Each row comes from the steps of one walk. Every step used is in the known rows, and no mark comes twice. Write the walk behind each row, first mark first.
Known rows:
mafad-nuge-likefat-nonut-fubas-nivefit: [  3 -10  51   3 -35 -21 -59 -26 -14  -2  19   9 -13 -14  -8  39   2  19
  22 -11  28   0 -16  36 -18]
sezagof-somales-mafad: [-16 -24 -41  11  22 -12  16  -8  28   8 -36 -26   6   1  55 -65  16   4
 -12  13 -17  12  -4 -24  39]
nivefit-likefat-nonut-fubas: [ -4  -2 -16 -23   2  21 -27  24 -27 -64  10  -2  -6 -19 -12  26 -17 -33
  -5 -25 -12   6   4  10  30]
mafad-nuge-fubas: [-31 -14  -2  19  17   5  43 -14  27   5 -25  15   5 -35   4 -33   5 -14
  29 -26 -22 -12  63 -30   6]
fubas-nonut-likefat-nivefit: [ 39  46  42 -25 -16  -3   3  34 -20 -18  27 -29  -7  19 -18  29   3  27
 -18  32 -27   1 -42 -24 -38]
mafad-nuge-likefat-nivefit-fubas-nonut: [ 53  28  39 -14 -21  13 -15  -1 -18  33  35  36  13  48 -48  34  20   1
  -7  12  49  -6 -40   4 -38]
somales-sezagof: [-20 -31 -46  24  68  17  21  33   7  20 -31 -24  21   3  43 -39 -31 -25
  16  29   5 -18  20   5  12]
mafad-nuge: [ -7  -1  21  21  19   6  35  21  10  31 -42 -12   0 -46 -24 -40  10 -41
  16   0  -6 -18  42 -18 -19]
somales-mafad-nuge-fubas-nonut-likefat-nivefit-gilu: [ 34   7  41 -27 -28  18 -18 -49   5 -13  27  59  32  80 -14  67   9  44
   4 -36   2 -26  10 -47 -10]
fubas-nivefit: [-17  28  -4  30  -2 -21  35  13  28  32 -21 -44 -20 -11  27 -53   8 -27
 -10  48   8   8   1  17   2]
nonut-fubas-nivefit: [-36   3  -3  22  -8  -5  16  -6  20   3  -7 -34  -1   6  45 -20  31 -19
  -7  35  14  -9  18  15   5]
likefat-nonut: [ 19  -5   6   7   7 -13  34  19  17 -22 -39  -9 -23 -37  -2 -28 -26 -21
   2  21 -11  23   0  17  17]
fubas-nuge-danevep: [ -3  -2 -23   7  -7  14   9  -1   1  54 -45 -25   0 -45 -13 -29   7   8
   9   7  10 -33  -5  32 -16]
somales-mafad-nuge-likefat-nivefit: [  0   2  23 -48  29 -15 -43 -52  45  34 -23  25  15  11 -29  21 -59  -8
  23  14  14  -3   6  -1 -30]
nuge-fubas-nivefit-likefat-nonut: [  3  36 -27  -5 -27  -9 -18  11  12 -37  28   2 -34  -9   8  -4 -35   7
 -16 -16 -13  35 -12  20  44]
sezagof-somales-mafad-nuge-fubas-nivefit-likefat-nonut: [ 35  11 -13 -13 -42   1 -73   0  11 -12  29  25 -19   5   9  -6   4  64
 -36 -47  -9  32 -25 -22  47]
nivefit-likefat: [-30  29 -37  -4  30  11  10  35 -16  -8  -5 -31  -6 -28 -12 -29 -21 -66
   1 -11 -20  -5  12  -4  19]
sezagof-somales-mafad-nuge-fubas-nivefit: [ -9 -11 -13  22 -21 -12 -11 -31  46  32  -5   5   1  12  55 -49  38  60
 -16 -13  -4   9  11 -37  27]
nonut-likefat-nivefit-gilu: [ 22  14   5  -1  17  30  39  12 -18 -44   6   8   0  27  -6  39 -18 -39
  -4  -4 -17  10  -3 -41 -17]
likefat-nonut-fubas: [  0 -31   5   0  -2   4  14   0   8 -51 -25   1  -5 -19  15   5  -3 -13
   6   9  -6   8  15  14  19]
fubas-nuge-likefat-nivefit: [ 12  14   5 -31  -8 -13 -10  -6   3  24  16  -9   0  -7 -20  33 -22  -9
  -9  39  18  -6 -16  31 -45]
somales-sezagof-nuge-mafad: [-46 -78 -62  26  72 -12  -6  14   3  48 -40  15  34 -22   4 -52 -32  48
  14   3   1  21  28  16  10]
fubas-nonut-likefat-nivefit-gilu: [ 49  36  29  -5 -27  19  25  20 -40 -25  34   1   7  59 -13  45  18   5
 -18   9   1  -1 -35 -26 -25]
somales-mafad-nuge: [-21 -16  18  -2  31  -7   1 -22  44  44 -64   0  15 -17 -12 -36 -10 -35
  19   2   1 -33  47 -11  -1]
sezagof-nuge-fubas-nivefit: [-32 -27 -44  40  -2 -10  19   1  20  35   7  -9 -23  -3  28 -64  35  43
 -13  -3 -12  43  30  -5  25]

Write each row's walk:
[ 12  25  17 -24  29   9  17  27   2 -37  -2 -24 -13 -11 -11  22 -33 -18
  -3  17 -43  11  -8 -39 -30]
nonut-likefat-nivefit
[-20  54 -24   7  -1  -2  -6  38  -5  18  13 -45 -20 -12   0 -32  -9 -47
 -21  13   1   4 -10  14  13]
fubas-nivefit-likefat
[-31   9  10   5 -10 -24  17 -11 -26 -31  35 -23  -2   8  33   0  19  36
  24 -26 -50 -21  -3 -21  15]
nuge-fubas-nonut-likefat
[  5  13  22  18   0   2  18  26 -49 -14  25 -20   1  31   8   3  50 -24
  -2 -17  -7 -35 -31 -15   7]
nivefit-fubas-nonut-likefat
[-43  -8   3   4  -7 -49  32 -16  25  35 -45  -4  21 -61 -15 -20  -6  -5
   0  26   7 -26  29  42 -18]
fubas-nuge-mafad
[ 47  20  43  -4 -38  31  16  -6 -32 -26  49  46  16  53 -26  62  29  39
   0 -38  -7 -13   3 -55 -27]
mafad-nuge-fubas-nonut-likefat-nivefit-gilu
[-27 -35   1 -11   7 -25 -24 -40 -16 -48   6   7  -4 -13  21  28 -27  -6
  37 -12  -2  10 -10  37  17]
nuge-likefat-nonut-fubas
[ -4   7  23  18 -27  -6  30  -9   5  25   3  10  12  -3  -3 -27  40  34
  14 -10  -4 -23  33 -14  -3]
mafad-nuge-fubas-nonut
[ 14  33  18 -28 -20  -4  11  -3  -2 -43  44  -3  -1  31  11  34  -4  56
  -5   5 -44   7 -19 -35 -12]
nuge-fubas-nonut-likefat-nivefit
[-15 -16  -6 -10  28  11 -25 -49  45  65 -83   8  13 -26 -22 -41 -30   9
  41 -19   7 -29  16   2   0]
somales-mafad-nuge-danevep
[-17 -78 -17   0  11 -12 -48 -16 -42 -22  16  14 -14 -16  -7  12   6  35
  21 -35  -7  38  -4  26  16]
sezagof-nuge-likefat-nonut-fubas
[  9   9  27 -28   0  -5   6   0   3 -13   2  30  20  -9 -37  63 -10  -7
 -25   3   3 -20 -10  -3 -38]
nonut-likefat-nivefit-fubas-nuge-mafad
[ 28  49  -3  -5 -23  -7 -26  46  -7 -13  12 -25 -40 -21 -18  -9 -29 -22
 -30  11   5  29 -34  31  19]
fubas-nivefit-likefat-nonut
[  4 -60  14 -19  -8 -17 -79 -49 -15 -25   5  29  10  -1  20  26  10  53
  19 -45   1   4 -22  -4  18]
sezagof-somales-mafad-nuge-likefat-nonut-fubas
[ -4 -18   0  24 -36 -15 -18 -51 -24 -33  30  23  -6  40  35  42   2  -8
  18 -10  48  17 -30  54  22]
nuge-likefat-nonut-fubas-nivefit-gilu
[-44 -47 -40  19  40 -23 -11  -4 -32  37   3 -17 -14 -24  -5 -46   1   3
  26 -22 -14  29   4  14   8]
sezagof-nuge-likefat
[ 32  30   2 -16 -13  -1   4 -11  -9  10  41  19   7  63  -7  22   4  -4
 -12  34  42  11 -56  21 -10]
nuge-likefat-nivefit-fubas-nonut
[ 59  35   7  -5 -19  25  44  28  13   9   9  15   7  57 -14   1  28 -11
 -46  55  37  12 -31  -2  -8]
likefat-nivefit-fubas-nonut
[-27 -27   2   6 -12  11  14   5  -8   6 -10 -24  19 -21  14  10  52 -29
  -9  16  14 -50  42  16 -14]
nonut-fubas-nuge
[-38  30 -23   1  -8  15 -26  20 -15 -11  26 -36  -2   4  18   1  14 -40
 -15   2   8 -11   6  11  15]
nonut-fubas-nivefit-likefat
[ 24   7  10  -1   6  20  13 -22 -11  14   7  45  11  22 -38  32 -23 -36
  20 -10  32  10   5 -10 -35]
mafad-nuge-likefat-nivefit-gilu
[-40  14 -27  29  -7 -22  42 -21  47   9  -4 -17 -15  -1  56 -47   0   2
   2  20  -7  14  22   6  26]
nuge-fubas-nivefit
[ 23 -38 -73  10  16  29 -73  55 -27   5  46  18 -16  22   9  -7 -26  68
 -27 -32   3  48 -10  12  46]
somales-sezagof-nuge-fubas-nivefit-likefat-nonut
[ 44  11  25 -17   1  37   9  42 -19 -15  19   0  -2  14 -27  60  23 -39
 -39   6   4 -29 -12 -25 -38]
nonut-likefat-nivefit-fubas-nuge
[-18 -36  26 -16 -35 -37  -6 -27  16 -23 -31  27  18 -51 -16  37  -2  28
  -4  11  14 -16  20  56  -8]
likefat-nonut-fubas-nuge-mafad
[ -3   1  -6  14  19  26   9  -5  10  52 -61  -4  -2 -53 -33 -47 -10   3
  36 -20  -2 -16  12  -7 -17]
mafad-nuge-danevep
[ 24  15   6 -12  34  33  26  29  -3 -43   8   3  -7  21  -9  32  -9 -49
 -16   0 -17   5 -12 -45 -12]
nonut-likefat-nivefit-fubas
